Known rows, with every step that occurs:
j -> g -> d -> h -> m: [-0.46 -3.12 -0.18  0.73 -1.22  1.72 -2.22 -2.42 -2.62 -1.93  1.24  1.89
  0.12  3.88  0.66 -2.09 -0.75  2.14 -2.35  0.79 -0.10  0.01 -1.92 -0.65
 -2.14 -0.85 -0.77  1.04  1.26]
n -> h: [-1.04 -3.26  2.37 -0.46 -0.44  0.70 -0.57  0.51 -3.20  0.13 -0.71  0.10
  0.73  1.34  1.46 -0.65  1.67 -1.60 -0.86 -1.23 -0.65  2.09  0.42  0.00
 -0.30  1.36  0.76 -0.18 -1.58]
n -> h -> m: [-0.30 -3.91  2.28  0.55 -0.92  1.18 -2.25 -0.41 -3.36  0.11 -1.05  2.06
  1.58  3.15  1.49 -1.16  0.04 -2.11 -1.67 -2.13 -1.34  0.52 -1.76  0.56
 -1.34  1.82 -0.87  0.19 -1.60]
j -> g: [-1.07 -2.91 -1.22 -1.38  0.74  1.63 -0.24 -0.65 -0.91 -0.74  1.92  0.65
  0.07 -0.21 -0.74 -3.24  0.86  2.47 -0.03  1.94  0.93 -0.66  1.59 -1.12
 -0.12 -1.75  0.66 -0.47 -0.05]
w -> a -> m: [-1.95 -0.28  0.83 -0.68 -0.17 -3.39 -3.66  2.68 -1.28 -1.04  2.54  1.01
  0.93 -1.12  1.01 -1.57 -0.42 -3.71  1.78  0.57  0.22 -0.40  5.80  0.05
  0.30 -1.24 -0.62  0.13  2.18]
a -> m -> h -> j -> g -> d -> e -> x: [-0.46 -0.17 -1.72 -1.16 -0.29 -0.42 -1.29  1.45 -0.64  2.98  1.35  0.41
  0.34  0.39 -2.63 -1.68  0.03  2.87 -2.66  1.77 -1.05 -2.67 -1.68  0.63
  0.42  0.34  0.11  0.51  1.85]
n -> h -> j -> g -> d: [-1.00 -1.90 -2.35 -2.04 -0.31  0.76 -0.67 -1.39 -2.37 -0.08 -0.68  0.86
 -0.06  0.67 -0.02 -2.48  0.23  3.83 -3.31  1.40  0.63 -0.86  2.74 -1.20
 -1.41 -0.48  0.92 -0.78  0.80]
x -> e: [-1.27 -1.83  0.94 -0.88 -0.60  1.88 -0.08  1.27  0.06 -0.92  1.38 -1.20
  0.68  1.20  0.33 -0.69  1.42 -0.49  1.28  0.62 -0.15  0.26 -4.05 -0.36
 -0.30 -0.74  0.72  0.57 -0.58]
a -> m -> h: [-0.58  0.10  1.63 -2.89  0.68 -1.96 -2.77  2.99 -1.20  0.75  0.82 -1.94
  2.57 -1.51 -0.60 -2.39  3.70 -1.96 -0.98 -0.09 -1.76 -3.40  2.91 -0.08
  0.47  1.60 -0.85  0.58  0.22]
n -> h -> j -> g: [-0.76 -2.19 -2.33 -1.01  0.21  1.27  0.03 -0.35 -1.95  0.45  0.18 -0.51
  0.87 -0.34 -0.40 -3.20  0.36  2.23 -2.54  0.18  0.07 -0.30  2.37 -1.81
 -0.52  0.34  0.63 -1.65 -1.19]
w -> a -> m -> h -> d -> g -> j: [-1.06  0.52 -1.27  0.29 -1.85 -1.32 -2.63 -1.23  0.79 -3.77  2.09 -1.28
 -0.70 -0.18  0.76 -0.97  1.27 -0.44 -3.13  1.36 -0.25 -0.97  3.48  0.89
 -1.37 -0.22 -0.05  0.57  0.98]
n -> h -> j -> g -> d -> e -> x: [-0.77 -2.17 -1.40  0.17 -1.00  1.33 -0.02 -0.18 -1.62  2.73  0.69  1.11
 -0.68  1.91 -1.63 -0.86 -0.79  3.01 -2.66  1.12 -0.55  0.23 -3.11  0.51
 -0.12  0.37  1.00  0.21  0.78]
a -> m -> h -> j: [-0.25  1.24 -0.44 -1.62 -0.11 -1.23 -1.81  2.96 -1.20  1.29  0.42 -3.46
  2.94 -1.30 -0.30 -3.64  1.61 -1.24 -2.36 -1.27 -2.21 -3.82  3.08 -1.14
 -0.69  1.70 -0.70 -0.76 -0.19]
a -> m -> h -> j -> g: [-0.38  0.07 -2.83 -2.59  0.97 -0.47 -1.34  1.33 -0.74  0.77  1.05 -1.63
  2.01 -2.22 -1.68 -4.40  1.68  2.05 -2.58  0.86 -0.69 -3.86  3.88 -1.89
 -0.02  0.51 -0.31 -1.17 -0.12]
d -> e: [-1.09 -2.31  2.11 -0.08 -1.88  0.88 -0.43  0.72 -0.81  2.00  2.53  0.01
 -0.63  2.39  0.20 -1.87  0.58 -0.19  0.58  0.53 -0.28  0.44 -2.23  1.96
 -0.75 -1.02  0.79  0.30  0.64]
h -> n: [-0.92 -0.91  3.48 -0.40 -0.69  1.44 -0.75  0.25 -0.68 -1.23  0.62 -1.06
  0.96  0.13  0.44 -1.74 -0.50 -2.49 -0.76  1.48 -0.78 -1.09 -0.79  0.03
 -1.80  0.10  0.87 -0.56  0.50]
d -> g -> j -> h -> n: [-0.78 -1.27  1.20  1.04 -0.76  1.93 -0.75 -2.81  1.05 -2.43  0.78 -0.82
  0.40  0.85  0.78 -2.46 -1.63 -1.57 -3.12  2.42 -1.52 -1.33 -1.85 -0.48
 -1.29 -1.45  1.16  1.53  0.37]
a -> m: [-0.74 -0.74  1.52 -1.88  0.22 -1.73 -2.44  2.79 -1.81 -0.96  1.89  0.60
  1.15  0.36  0.37 -2.28 -0.35 -1.81  1.33  0.52  0.33 -0.61  2.10 -0.28
 -0.02 -1.44 -0.22 -0.10  0.74]
w -> a -> m -> h -> d -> g: [-0.89 -0.17  1.00 -3.10 -1.35 -0.70 -1.84  1.16 -0.12 -2.30  2.58 -1.54
 -0.29 -1.32 -0.43  0.16  1.33 -1.33 -1.66 -0.07 -1.15 -1.43  3.51 -0.22
 -1.76  2.34 -0.55 -0.01  0.77]
x -> e -> d -> h -> m: [-0.67 -2.26  1.76  0.73 -1.96  2.60 -1.39 -0.32 -1.99 -1.13  0.50 -0.39
  0.50  3.79  1.02 -0.24 -0.36 -0.40 -0.49 -0.54 -1.47  1.38 -8.01 -0.64
 -1.30  0.32 -0.79  1.48 -0.25]
m -> h: [-0.95 -1.01  1.66 -1.53  0.31  0.54 -1.10  1.23 -0.91  1.09  0.49 -2.70
  2.07 -1.01 -0.11 -2.35  4.48 -0.96 -1.35 -0.44 -2.19 -2.73  1.30 -0.01
 -0.29  1.95 -0.13  0.72 -0.39]
n -> h -> j: [-0.67 -1.54  0.11  0.24 -1.09  0.93 -0.09  1.04 -2.71  0.84 -0.77 -1.90
  1.44  1.00  1.29 -2.32  0.00 -1.21 -2.33 -2.14 -1.20  0.49  1.07 -1.13
 -1.35  1.64  0.68 -1.32 -1.63]
x -> e -> d -> g: [-0.87 -1.50  0.97 -2.81 -1.45  3.29  0.93  0.47 -0.53 -1.57  0.92 -3.15
 -1.33  2.87 -0.30  0.52  1.04  0.16  1.03  1.52 -0.35  2.42 -8.10 -0.80
 -1.16  0.28  0.79  1.31  0.09]

Rows:
[-0.64 -0.65 -2.89 -1.75  0.76  1.09 -0.29  0.19 -0.42  1.00  0.85 -2.27
  1.69 -1.72 -1.44 -4.20  2.17  2.49 -2.86  0.68 -0.89 -3.35  2.91 -1.77
 -0.42  0.66  0.11 -1.06 -0.42]
m -> h -> j -> g
[-0.40 -2.49  2.10  1.14 -1.80  2.35 -1.54 -0.66 -2.70 -0.92  0.53  0.16
  0.34  3.83  1.24 -1.06 -0.75 -0.48 -0.61 -0.69 -1.51  1.15 -5.81 -0.69
 -1.66  0.20 -0.77  1.31 -0.11]
e -> d -> h -> m
[-1.39 -1.02  1.57 -2.29 -0.78  2.47  0.37  1.63 -0.39  0.41 -0.41 -1.58
  0.13  0.70  0.13  0.17  1.24  0.09  1.64  0.85 -0.82  0.77 -7.24 -0.76
  0.24 -0.44  0.85  0.97 -0.73]
x -> e -> d
[-1.15 -1.01  1.62 -0.47 -1.13  1.48 -0.97 -1.84 -1.43 -2.72  1.13 -0.94
 -0.54  1.06  0.05 -1.34 -0.48  1.05 -2.88  3.20  0.05  0.03 -0.70 -1.05
 -2.17 -0.68  1.07  0.04  2.20]
j -> g -> d -> h -> n
[-0.99 -1.65 -1.30 -1.55 -1.84  0.66 -0.55 -0.79 -0.90  2.08  1.57  0.99
 -1.25  1.89 -0.71 -2.72 -0.27  3.79 -1.99  2.05  0.65 -1.12 -0.15  1.22
 -1.30 -1.44  0.91 -0.25  1.84]
h -> j -> g -> d -> e
[-1.04 -2.03  0.69  0.62 -1.16  1.50 -0.24  0.27 -1.02  1.96  1.80  1.09
 -0.98  2.53 -1.09 -0.48 -0.76  1.80 -0.46  1.49 -0.51  0.25 -4.46  1.43
 -0.44 -0.89  1.03  1.23  1.71]
g -> d -> e -> x
[-0.99 -1.46 -1.18  1.91 -1.62  1.68 -0.56 -2.70 -0.25 -3.39  1.84 -2.05
 -1.42  3.55  1.27 -2.23  0.64  0.63 -1.61  2.14  0.76  1.80 -1.79  0.64
 -1.79 -2.18  1.04  1.04  0.56]
d -> g -> j
[-1.04 -0.73  3.09  0.22 -1.71  1.33 -1.03 -1.22 -1.73 -2.62  0.98 -1.53
 -0.34  1.83  0.97 -0.81 -0.52 -0.62 -2.39  2.39 -0.46  0.45 -1.55 -0.52
 -2.57 -0.23  1.04  0.46  2.10]
g -> d -> h -> n
[-0.97 -0.90 -2.87 -0.85 -0.66  2.53  0.74 -0.09 -0.76 -0.60  1.31 -2.29
 -0.01  0.38 -0.74 -2.33  0.13  3.58 -1.58  1.46 -0.09  0.15 -3.28 -2.89
 -0.32 -0.99  0.71 -0.47 -0.27]
x -> e -> d -> h -> j -> g
[-0.86 -1.91  1.40 -2.35 -1.29  3.03  0.72 -0.01 -1.37 -1.18  0.98 -2.57
 -1.47  2.77  0.12 -0.48  0.63  0.00  0.86  1.18 -0.35  2.31 -5.39 -0.88
 -1.58  0.08  0.85  0.99  0.42]
e -> d -> g
[-0.86 -0.73 -2.72 -2.68  0.16  0.68 -0.99 -0.98 -1.14  0.27 -0.12 -0.54
  0.63 -0.39 -0.84 -3.24  1.86  4.07 -3.59  1.83 -0.09 -3.36  3.23 -1.12
 -1.42 -0.06  0.42 -0.30  1.29]
m -> h -> j -> g -> d
[-0.66 -1.90  1.37  0.70 -1.31  1.79  0.36  1.11 -0.14  1.59  2.61  1.51
 -0.80  0.71 -1.30  0.17 -1.59  1.29 -0.36  0.02 -0.97 -0.33 -3.85  1.08
 -0.46  0.15  1.00  0.10 -0.27]
h -> d -> e -> x
[-1.08 -0.25  1.01 -0.15 -1.21 -1.23 -1.91  2.49  0.34  2.08  2.67  1.13
  0.25 -1.79 -1.74  0.51 -0.19 -0.75 -1.08 -0.05 -1.84 -2.09  0.20  1.40
  0.57  1.48 -0.27  0.43  0.98]
w -> a -> m -> h -> d -> e -> x
[-1.53  0.58  1.12 -2.04  0.25 -3.25 -3.77  2.92 -0.79  0.56  1.35 -1.51
  2.50 -2.77 -0.01 -1.78  3.71 -3.48 -0.67 -0.16 -1.77 -3.22  5.80  0.17
  0.71  1.65 -1.24  0.74  1.47]
w -> a -> m -> h
[-1.21 -2.39 -0.71 -0.23 -0.96  1.45 -0.62 -2.01 -2.39 -2.42  2.12 -0.33
 -1.32  2.35  0.57 -1.67  0.79  3.61 -1.87  2.34  0.84  1.51  0.18 -1.59
 -1.27 -1.85  0.90  0.81  1.99]
j -> g -> d -> h
[-0.14 -3.29 -0.47  2.24 -0.85  2.20 -2.07 -3.47 -0.09 -1.58  0.96  1.82
  0.87  3.61  1.34 -3.14 -1.91 -0.39 -2.56  0.07 -1.66 -1.36 -3.06 -0.22
 -1.22 -1.61 -0.64  2.30 -0.51]
d -> g -> j -> h -> m
[-0.38 -1.99  1.26 -2.04 -1.65  2.44  0.49 -0.31 -0.68 -3.04  2.63 -0.95
 -1.49  1.44  0.08 -0.11 -0.62  0.61 -0.76  0.10 -0.18  0.73 -0.56 -0.58
 -2.83  0.61  0.80 -0.52 -0.39]
h -> d -> g
[-0.84 -0.98 -2.51 -0.51 -0.49  2.23  0.49 -0.39 -1.47 -0.46  1.38 -1.94
 -0.11  0.35 -0.53 -3.16 -0.19  3.51 -1.71  1.22 -0.05  0.25 -0.96 -2.88
 -0.74 -0.99  0.85 -0.76 -0.02]
e -> d -> h -> j -> g
[-0.76 -1.98  0.86  0.47 -2.26  0.89 -0.38 -1.35  1.20  0.75  2.44  2.17
 -1.01  0.28  0.44 -1.43 -1.42  1.69 -2.41  0.20 -1.17 -1.61 -0.55  1.38
 -0.49 -1.74  1.10  0.71 -0.80]
g -> j -> h -> d -> e
[-0.77 -1.55 -2.84 -0.81  0.33  1.64  0.18 -0.27 -0.84  0.05  1.43 -0.66
  0.78 -0.42 -0.76 -4.17 -0.32  2.72 -1.45  0.90  0.39 -1.56  2.15 -1.93
 -0.92 -1.11  0.69 -1.55 -0.33]
h -> j -> g
[-0.54 -2.59  2.57 -1.66 -1.24  0.90 -0.23  0.62 -2.02 -1.18  0.00  1.54
  0.11 -0.83  0.95  0.64  0.15  0.01 -2.01 -1.98 -0.87  0.22  2.30 -0.27
 -1.37  1.94  0.85 -1.39 -2.43]
n -> h -> d
[-0.46 -0.61  2.06 -2.37 -0.59  0.73 -0.68  1.24  0.02 -0.40  0.87 -0.65
  1.24 -2.63 -0.17 -0.68  2.31  0.47 -2.32 -1.31 -2.14 -3.58  2.98 -0.23
 -1.38  2.41  0.23 -0.60 -1.58]
m -> h -> d
[-1.01  0.52  1.67 -2.84 -0.66 -2.22 -2.76  2.46  0.02 -0.71  1.63  0.35
  1.52 -4.19 -0.06 -0.33  1.66 -1.50 -1.83 -1.13 -1.73 -3.99  6.78 -0.11
 -0.57  2.18 -0.78 -0.64 -0.16]
w -> a -> m -> h -> d
[-0.30 -2.60 -0.60  1.03 -1.11  2.78 -1.54 -2.84  0.55 -1.15 -0.13  1.24
  0.62  3.41  0.96 -1.72 -1.53 -0.04 -2.17  0.40 -2.00 -1.09 -7.23 -0.47
 -0.63 -1.24 -0.68  2.86 -0.84]
x -> e -> d -> g -> j -> h -> m
[-0.89 -2.31 -0.81  0.85 -0.56  2.35 -0.11 -2.99  0.70 -1.39  0.76 -0.55
 -0.55  1.86  1.14 -2.50 -0.67  0.84 -1.81  1.59 -1.45  0.09 -3.24 -1.27
  0.08 -2.64  1.01  2.75 -0.35]
e -> d -> g -> j -> h
[-0.63 -1.88 -0.01  2.18 -1.21  1.74  0.13 -0.69  1.15  1.10  2.42  1.96
 -0.78  0.44 -0.88 -0.67 -2.21  1.91 -2.00  0.58 -1.51 -1.06 -3.77  0.87
  0.27 -1.31  1.14  1.32 -0.50]
g -> j -> h -> d -> e -> x
[-0.14  0.34  2.07 -3.59 -0.32 -1.24 -1.95  2.52 -0.39 -0.66  1.16  0.09
  1.60 -3.26 -0.59 -0.71  1.70 -0.14 -2.06 -1.09 -1.82 -4.17  4.38 -0.29
 -0.75  2.07 -0.49 -0.71 -1.09]
a -> m -> h -> d
[-0.52 -2.83  1.26  1.31 -1.82  1.60 -2.32 -1.82 -2.89 -1.83  1.07  1.08
  0.20  4.56  1.56 -1.50 -0.90  0.44 -1.89 -0.04 -0.65  0.42 -2.69 -0.13
 -2.58 -0.39 -0.76  1.21  1.22]
g -> d -> h -> m
